Every row comes from one small tree of marks. The marks that hang from a mark follow it in brackets, in alphabetical order. Every link used is in the known rows. Which tree was each row made from?
Known rows
F{A{K X{D}} N{P} Z}: .01  -.14  .04  -.21  .01  .04  .09  .24  -.09  -.16  .21  -.02  .09  .11  -.10  .06  -.03  .06  .06  .09  -.21  .05  .44  -.11  -.01  -.08  .08  -.10  .22  .00  .04  .06  .12  -.21  .24  .15  .19  -.18
X{D E}: -.06  .01  -.19  -.12  .09  -.12  .05  -.06  .23  .09  .14  .14  -.03  .01  .29  -.11  .02  .22  -.19  -.03  -.06  .12  -.15  -.09  -.12  -.04  -.22  .17  -.35  .04  .11  .00  .12  -.04  -.01  -.13  .03  .01
E{N}: -.02  -.02  -.02  .14  -.19  -.12  -.06  -.14  .10  -.02  -.15  .01  -.17  -.11  .12  -.13  -.12  .25  .06  -.29  .14  -.08  -.29  .01  -.07  -.18  -.21  .13  -.18  .17  .02  .01  -.10  -.02  -.10  .04  -.12  .06
F{A{D K} Z}: .03  .19  -.01  -.01  .06  .06  -.01  -.04  .03  -.01  .05  -.06  .04  -.03  -.03  -.15  -.05  .08  .02  -.22  .03  .15  .07  .24  .02  .10  .07  -.09  -.05  -.29  -.10  -.12  .04  -.18  .07  -.08  .01  -.09
F{N{D} Z{P}}: .03  .24  -.05  -.11  .06  -.14  .03  .04  .04  -.06  -.27  -.03  .03  .01  -.05  .03  .24  .23  .16  -.25  .00  .18  -.16  -.05  .01  -.03  .22  -.10  .21  .08  -.15  .01  .17  -.37  .25  .11  .09  .08
F{A{D} N}: .09  .18  .03  .04  -.01  .01  .04  .00  -.10  .07  -.13  -.12  -.06  -.05  .17  -.03  .09  .11  .04  -.09  -.06  .16  -.26  .03  -.01  .11  .15  -.11  -.15  -.08  .08  -.06  -.06  -.10  .04  -.09  -.14  -.25
K{F{A{X} Z} N{D P}}: -.04  -.21  .15  -.26  .15  .06  .31  .18  -.09  -.09  .13  -.01  .06  .07  -.08  .19  -.19  -.27  .06  .06  -.05  .01  .07  -.05  .15  .11  .35  -.26  .07  -.08  .03  .14  .08  .18  -.02  .05  -.01  -.06
D{P}: -.15  .11  -.05  .09  -.12  -.03  -.16  -.15  .03  .05  -.16  .04  -.21  -.10  .01  -.11  .05  -.01  -.07  -.11  .15  -.16  -.21  -.05  -.10  -.08  -.24  .20  -.08  .02  -.04  .00  -.22  .10  -.10  -.06  -.09  .20
K{F{A N{D} Z{P}}}: .10  .09  .09  -.09  .12  -.04  .19  .09  -.13  -.09  -.04  -.15  .21  .14  -.13  .19  -.01  -.08  .16  -.08  -.06  .12  -.12  .05  .02  .11  .38  -.07  .12  .06  -.06  -.05  .10  -.11  .13  -.01  .06  .02
K{F{A{X} Z} N}: .03  -.20  .14  -.03  .05  .05  .33  .09  .09  .02  .09  -.03  .04  .16  .13  -.08  -.34  -.14  .07  -.02  -.14  -.05  .11  .04  .19  .14  .25  -.05  -.22  .06  .18  .21  .06  .24  -.10  -.17  -.22  .00
N{D}: -.03  .24  -.07  -.11  .02  -.09  -.03  -.02  .03  -.07  -.14  .14  -.17  -.16  .11  .01  .04  .15  .00  -.27  .08  .12  -.37  .04  -.12  .03  .04  -.05  -.26  -.13  -.05  -.04  -.12  -.03  -.03  -.08  -.08  .01
A{D K{F{Z} N}}: -.08  .09  .17  .03  .03  .01  .16  -.12  .23  .31  .07  -.02  .01  -.04  .13  -.13  .06  -.18  .09  -.15  -.11  .17  .19  .13  .09  .11  -.07  .03  -.06  .04  .00  .21  -.03  .01  .03  -.11  -.22  .01
A{D}: -.08  .24  -.06  .02  -.04  .02  -.08  -.10  .13  .07  -.14  .00  -.20  -.18  .20  -.23  .09  .16  -.09  -.30  .05  .13  -.26  .03  -.07  .05  -.13  .00  -.20  -.17  .05  .03  -.05  -.04  -.01  -.19  -.19  .00
N{P}: -.21  .07  -.08  -.04  -.07  -.07  .07  -.05  .06  -.05  .01  -.02  -.28  -.17  .07  -.12  -.04  .14  -.07  -.28  .11  -.14  -.10  -.08  -.09  -.06  -.13  .03  .01  -.01  -.10  .09  -.13  -.06  .03  .05  -.01  .15
A{K X{D{P} E}}: -.13  -.10  -.15  -.06  -.01  .03  -.37  .02  -.02  -.02  .17  .25  .00  .00  .01  -.04  .10  -.05  -.26  .34  -.04  .01  .34  -.14  -.16  -.12  -.41  .29  -.12  -.02  .05  -.03  -.11  .14  -.09  -.07  .23  .08
A{D{P} K{F{Z} N} X}: -.12  -.13  .18  .06  -.03  .16  -.18  -.09  .02  .23  .02  .04  .02  .03  -.09  -.06  .11  -.45  .01  .16  -.08  .10  .42  .00  .10  .07  -.16  .10  .09  .02  .05  .17  -.09  .25  -.01  -.10  -.15  .07
F{A{D K X} N Z}: .17  .06  .03  .07  -.02  .08  -.03  .10  -.08  -.08  -.01  -.04  .10  .04  -.02  -.05  .03  .17  .06  .00  -.16  .23  .27  .11  .07  .07  .21  -.18  .02  -.11  .02  -.04  .05  -.20  .13  -.01  -.01  -.23
K{F{A} N{D P}}: -.09  -.06  .14  -.24  .05  -.03  .30  .12  -.16  .05  .13  -.03  -.07  -.06  .02  .30  -.18  -.35  .00  .03  -.03  -.04  -.13  -.06  -.02  .15  .20  -.09  .06  -.07  -.01  .08  -.17  .24  -.07  .03  .01  -.05
E{Z}: .03  .14  -.05  .13  -.04  .01  .05  -.17  .28  -.04  -.13  -.09  -.08  -.05  .10  -.22  -.02  .15  .04  -.27  .13  -.19  -.35  .06  .00  -.11  -.16  .03  -.13  .09  .00  -.03  .04  .01  -.07  -.03  -.17  .19
F{A Z}: .05  .06  -.05  .01  .05  -.08  .19  -.03  .14  -.05  -.03  -.12  -.01  .05  .03  -.16  -.21  .23  .09  -.30  .06  -.06  -.21  .11  .06  .06  .17  -.07  -.21  -.11  -.03  -.09  .15  -.10  .01  -.09  -.15  .04
A{D{P} K{N} X}: -.14  -.02  .09  .04  -.12  .12  -.32  -.04  -.13  .15  -.15  .14  -.22  -.10  .02  -.09  .20  -.26  -.11  .19  -.01  .05  .32  -.13  .04  .03  -.30  .13  .08  -.08  .05  .14  -.31  .17  -.05  -.08  -.01  .04
F{A N{P}}: -.02  .04  -.01  -.01  -.07  -.12  .22  .08  -.15  -.04  -.03  -.12  -.14  -.06  .05  .08  -.05  .15  .02  -.12  -.03  -.14  -.09  -.07  -.05  .04  .13  -.05  .11  .05  -.04  .01  -.09  -.13  .06  .09  .03  -.07
E{Z{P}}: -.05  .15  -.08  .12  -.06  .04  .04  -.10  .20  -.16  -.18  -.15  -.04  -.05  -.02  -.22  .09  .09  .02  -.27  .24  -.22  -.18  -.07  -.02  -.09  -.17  .18  .15  .07  -.08  .06  .12  -.04  .01  -.02  .00  .33
F{A{X} N{D{P}} Z}: .18  -.07  .03  -.07  .04  .00  -.15  .14  -.24  -.13  -.20  .02  .10  .16  -.22  .21  .03  -.01  .12  .15  -.05  .04  -.07  .00  .06  -.03  .35  -.19  .08  -.06  -.02  -.13  .03  -.01  .07  .07  .03  -.14
X{A D{P} E}: -.08  -.11  -.25  -.10  .10  -.14  -.17  -.14  .06  .33  .26  .26  .00  .05  .13  -.11  .17  -.09  -.25  .36  .04  .06  -.12  -.15  -.19  -.14  -.28  .46  -.11  -.01  .13  -.12  .21  .04  -.05  -.09  .18  .06
A{K{F{Z}} X}: -.05  -.09  .05  .06  -.08  .03  .06  .00  .20  -.09  .13  .09  .02  -.03  .03  -.19  -.20  -.01  -.02  -.14  -.10  -.04  .33  .14  .00  .00  -.06  .06  -.22  .02  .02  .13  -.02  .11  -.01  -.09  -.15  .14

Write each row's tree
-.20  .07  .11  -.04  -.03  .04  .09  .05  -.18  .10  .09  -.07  -.19  -.15  .07  .06  .01  -.18  -.06  .00  .01  .02  .16  -.05  -.01  .17  -.06  -.07  .23  -.19  -.07  .04  -.17  -.02  .06  .05  .09  -.07
F{A{D K{N{P}}}}
.00  .01  -.01  .05  -.04  .19  -.30  .00  -.13  -.09  .00  .00  .05  .04  -.23  -.13  .00  -.14  -.09  .13  .03  .03  .28  .10  .06  .05  -.03  -.04  .08  -.26  -.06  -.14  -.05  .03  .00  -.07  .05  -.01
F{A{D{P} K X} Z}
-.01  -.15  -.13  .25  -.15  .08  -.52  -.10  -.16  .01  .00  .16  .00  -.07  -.13  .04  .15  .01  -.19  .34  .17  -.01  .25  -.02  -.07  -.14  -.42  .15  .10  .05  -.02  -.15  -.16  .05  -.17  .08  .18  .06
A{D{P} K X{E{N}}}
-.03  -.07  .10  .01  -.01  .17  -.20  .02  -.16  .06  -.06  -.02  .03  .10  -.13  -.05  .06  -.24  .00  .22  -.01  .03  .33  .02  .14  .07  .03  -.02  .19  -.20  .02  .01  -.07  .11  .02  -.04  .00  -.04
F{A{D{P} K{N} X} Z}
.15  .12  .00  -.06  .07  -.08  -.08  .01  -.22  .06  -.21  -.05  .11  .12  -.22  .23  .08  .03  .18  .01  .00  .10  -.26  .08  .04  .01  .32  -.19  .13  -.02  -.10  -.22  .00  -.17  .08  .09  .00  -.11
F{A N{D{P}} Z}
.10  .21  -.02  -.12  .12  -.10  .12  .10  -.14  -.14  -.19  -.09  .12  .09  -.13  .11  .09  .17  .17  -.16  -.01  .13  -.16  -.01  .03  .07  .40  -.14  .21  -.04  -.12  -.07  .13  -.36  .21  .09  .15  -.02
F{A N{D} Z{P}}
.04  .01  -.03  .05  -.04  .00  -.04  -.04  .07  -.12  -.13  -.05  -.02  -.11  -.24  .18  .10  .08  .14  -.17  .31  -.14  -.39  .05  -.03  -.29  -.12  -.12  .31  .12  -.16  -.14  .07  -.02  -.04  .35  .09  .03
E{N{D P} Z}
.07  -.28  -.02  .07  .14  .21  -.07  -.02  .05  -.07  .29  .00  .31  .20  -.11  .12  -.11  -.38  -.19  .49  .00  -.21  -.01  -.09  -.01  -.09  -.22  .22  -.16  .07  .22  -.12  .19  .48  -.25  -.14  .10  .05
K{F{A{X{D{P} E{Z}}}}}
.23  .18  .00  -.10  .12  -.14  .14  .06  -.04  -.04  -.15  -.02  .09  .07  -.01  .14  -.01  .24  .22  -.19  -.10  .20  -.27  .10  .04  .03  .40  -.28  -.05  -.07  -.07  -.13  .13  -.25  .13  .05  -.04  -.21
F{A N{D} Z}
-.09  -.02  -.08  .05  .04  .11  -.04  -.04  .10  .04  .12  .01  .04  -.08  .03  -.04  .20  -.05  -.16  .29  .07  -.09  .36  -.09  .09  .02  -.24  -.08  .34  .01  -.04  .09  .05  .03  -.06  .15  .14  .08
A{D K{N{P}} X{E{Z}}}
.09  -.28  .04  -.04  .20  .13  .27  .05  .19  -.01  .28  .02  .25  .25  .22  .10  -.18  -.27  -.08  .38  -.18  -.11  .03  -.11  .14  .04  -.04  .11  -.24  .15  .31  .10  .24  .44  -.20  -.16  -.04  -.09
K{F{A{X{D E{Z}}}} N}
.04  -.02  -.05  .24  -.16  .03  -.05  -.14  .18  -.19  -.22  -.17  .03  -.01  -.09  -.13  .04  .12  .08  -.26  .31  -.30  -.23  -.05  .01  -.25  -.29  .22  .25  .26  -.07  .04  .14  -.03  -.05  .15  .01  .28
E{N Z{P}}
.17  .05  -.01  .11  -.04  -.01  -.07  -.12  .13  -.11  -.24  -.01  .06  -.05  -.07  .12  .06  .13  .18  -.22  .24  -.05  -.49  .15  -.03  -.23  -.13  -.08  .03  .15  -.05  -.16  .08  .02  -.10  .17  -.04  -.02
E{N{D} Z}
.16  .10  .03  -.07  -.07  .00  -.05  .21  -.31  -.18  -.07  .11  -.04  -.03  -.01  .25  -.02  .10  .00  .12  -.13  .15  .11  .05  -.04  .05  .25  -.17  -.10  -.13  -.01  -.07  -.22  -.03  .02  .01  .15  -.22
F{A{K X} N{D}}
.03  -.09  -.05  .04  .07  .13  .04  .03  .00  -.04  .26  .05  .12  -.02  .16  .00  -.22  -.12  -.29  .23  -.04  .06  .02  .07  .04  .19  .04  .02  -.34  -.18  .17  -.05  .03  .29  -.21  -.29  .02  -.09
K{F{A{D X{E}}}}
-.14  .05  .11  .06  -.16  -.10  .13  .01  -.07  .14  .15  -.03  -.18  -.14  .05  .09  .01  -.10  .04  .00  -.09  -.12  .20  -.05  -.17  -.01  -.15  .12  .12  .22  -.07  .13  -.26  -.07  .05  .14  .00  .06
A{K{F{N{P}}}}
-.02  .02  -.02  .02  -.11  .05  -.04  .11  -.12  -.23  .08  .09  -.13  -.05  .05  -.10  -.22  .10  -.16  -.03  -.03  -.08  .21  .02  -.02  .05  .01  .06  -.22  -.18  .02  -.01  -.21  .08  -.14  -.10  .05  .02
F{A{K X}}
-.07  .16  .13  .18  -.14  .07  -.24  -.16  -.13  .28  -.03  -.01  -.06  -.09  -.04  .05  .26  -.33  .01  .16  -.08  .06  .12  .05  -.16  .00  -.30  .23  .08  .11  -.01  .01  -.30  .10  .01  -.04  -.07  -.03
A{D{P} K{F{N}}}
.09  -.07  .16  -.04  -.04  .08  -.12  .10  -.37  -.07  -.05  .04  .03  .07  -.14  .36  -.02  -.31  .00  .29  -.09  .03  -.09  -.02  -.06  .02  .21  -.03  -.06  -.02  .12  -.08  -.24  .30  -.10  -.05  -.01  -.16
K{F{A{X} N{D{P}}}}
.18  -.04  .00  .02  -.01  -.08  .12  .11  .03  -.13  -.10  -.05  .04  .12  .05  -.07  -.15  .29  .09  -.10  -.13  .00  .02  .04  .12  .03  .33  -.17  -.10  .01  .07  .00  .15  -.15  .09  -.01  -.14  -.10
F{A{X} N Z}
.01  .07  .01  .02  -.05  -.15  .16  .06  -.12  -.01  .07  -.15  -.02  .01  -.12  .04  -.05  .18  .18  -.11  -.04  -.08  .20  .06  -.01  .03  .18  -.12  .27  .05  -.19  -.06  .02  -.35  .18  .23  .06  -.01
F{A{K} N{P} Z}
.02  -.03  .02  -.05  .03  .08  .06  .15  -.11  -.09  -.04  -.17  .02  .01  -.09  -.05  .05  .14  .05  .00  -.06  .10  .13  -.06  .14  .05  .24  -.31  .21  -.12  .03  .02  .19  -.19  .20  .06  -.01  -.18
F{A{D X} N{P} Z}
-.05  -.04  .13  .01  .04  -.10  .35  -.13  .33  .26  -.01  -.06  -.05  .04  .23  -.16  -.16  -.09  .12  -.23  -.07  -.02  -.05  .04  .09  .07  .01  .06  -.21  .23  .08  .20  .06  .06  -.03  -.11  -.31  .13
K{F{Z} N}
.07  -.06  -.04  -.03  -.01  .02  .11  .08  .08  -.22  -.02  .01  .01  .07  .04  -.18  -.29  .23  -.02  -.21  .03  -.07  .01  .09  .12  .05  .23  -.10  -.23  -.14  .04  .00  .13  .01  .00  -.11  -.12  .01
F{A{X} Z}
.14  .09  -.02  .01  .05  -.13  .21  .01  .09  .03  -.10  -.15  .04  .09  .08  -.07  -.09  .29  .17  -.23  -.09  .00  -.20  .08  .09  .05  .31  -.10  -.11  .09  .01  -.06  .14  -.25  .10  .01  -.16  -.11
F{A N Z}
-.11  .07  .09  -.10  .05  .00  .17  .03  -.07  .09  .09  -.15  -.05  -.05  -.05  -.05  .02  -.13  .08  -.11  .04  .03  .25  .04  .09  .15  .08  -.14  .31  -.14  -.11  .01  .06  -.17  .13  .12  .08  -.05
F{A{D K{N{P}}} Z}
-.01  -.10  .00  .18  -.13  -.01  -.02  -.12  .17  -.09  -.10  -.15  -.06  -.11  -.12  .00  .01  .14  .12  -.21  .28  -.33  -.25  .03  -.03  -.29  -.27  .02  .27  .23  -.08  -.02  .10  -.03  -.10  .25  -.04  .14
E{N{P} Z}
.04  -.09  -.18  .11  -.02  -.13  -.29  -.15  -.10  .10  -.11  .17  .01  -.03  -.13  .23  .15  .05  -.06  .16  .21  -.02  -.33  -.02  -.11  -.18  -.17  .10  .00  .14  -.09  -.29  -.10  .05  -.18  .14  .18  .05
X{E{N{D{P}}}}
.12  .10  .07  -.03  .08  -.11  .20  -.03  .14  .13  -.07  .01  .08  .02  .05  .08  .07  .05  .20  -.17  -.12  .18  -.21  .15  -.02  .00  .24  -.15  -.15  .16  .00  .03  .05  -.13  .12  .03  -.17  -.11
K{F{N{D} Z}}
-.06  -.03  .10  .01  -.06  .12  .00  .05  .00  .04  .14  -.05  .03  -.07  -.10  -.03  .10  -.07  .04  .04  -.14  .12  .44  .05  .00  .01  -.04  -.14  .26  .06  -.02  .17  -.02  -.08  .18  .10  -.01  -.07
A{D K{F{N{P} Z}} X}
-.12  -.23  .18  -.23  .03  .08  .23  .19  -.25  -.10  .11  .07  -.07  -.05  .02  .26  -.19  -.39  -.09  .13  -.09  -.03  .03  -.10  .05  .15  .23  -.14  .01  -.10  .07  .15  -.15  .36  -.13  .00  .04  -.07
K{F{A{X}} N{D P}}
-.10  .03  -.17  .13  -.05  .09  -.42  -.05  -.12  .04  .06  .17  -.06  -.09  -.04  -.07  .17  -.03  -.28  .37  .07  .04  .28  -.04  -.08  .01  -.32  .13  -.01  -.15  -.05  -.07  -.17  .07  -.11  -.10  .19  .10
A{D{P} K X{E}}
.00  .03  .08  .07  .06  .14  -.06  -.12  .00  .20  .03  -.13  .15  .08  -.18  -.01  -.07  -.34  .01  -.03  .06  -.01  -.19  .16  .02  .09  .00  .02  -.04  -.13  -.01  -.06  .04  .19  -.10  -.19  -.14  .03
K{F{A{D{P}} Z}}
-.05  .06  -.04  -.04  -.03  -.19  .19  -.03  .13  .10  -.09  -.13  -.09  -.05  .03  -.09  .08  .28  .17  -.24  -.03  -.06  -.03  -.07  .02  -.09  .10  -.10  .20  .18  -.11  .09  .11  -.37  .22  .19  -.08  .05
F{N{P} Z}
-.02  -.01  -.11  -.09  .05  -.11  -.01  .06  -.06  -.01  .02  .28  -.08  -.08  .21  .13  .05  .10  -.14  .21  -.07  .13  .25  -.07  -.01  .07  .00  -.06  -.15  -.05  .00  .06  -.16  .02  -.07  -.01  .18  -.03
A{K{N{D}} X{E}}
.13  -.34  -.14  .14  -.03  .10  -.38  -.11  .16  -.11  .00  .06  .22  .13  -.13  .02  .10  -.05  -.09  .35  .16  -.18  -.06  -.13  .00  -.38  -.44  .24  .06  .28  .14  -.12  .18  .22  -.18  .12  .11  .05
A{X{D{P} E{N Z}}}
-.11  -.14  -.14  -.02  .08  -.08  -.14  -.11  .02  .39  .53  .28  .08  .04  .05  .05  .11  -.38  -.26  .53  -.06  .02  .18  -.03  -.28  -.09  -.41  .58  -.14  .01  .10  -.08  .02  .19  -.15  -.12  .22  .09
X{A{K{F}} D{P} E}
.06  .11  -.02  .04  .02  -.11  .18  .07  -.02  -.11  -.15  -.19  .06  .12  -.02  -.09  -.01  .21  .16  -.21  .00  -.06  -.04  -.03  .07  .06  .25  .01  .16  .07  -.07  .02  .16  -.29  .19  .01  .02  .10
F{A N Z{P}}
-.04  -.13  -.19  -.16  .06  -.02  -.05  .05  .18  -.09  .15  .24  -.02  .01  .26  -.16  -.03  .25  -.25  .09  -.10  .09  .04  -.16  -.05  -.07  -.20  .09  -.35  -.01  .18  .10  .16  .10  -.06  -.19  .04  -.02
A{X{D E}}
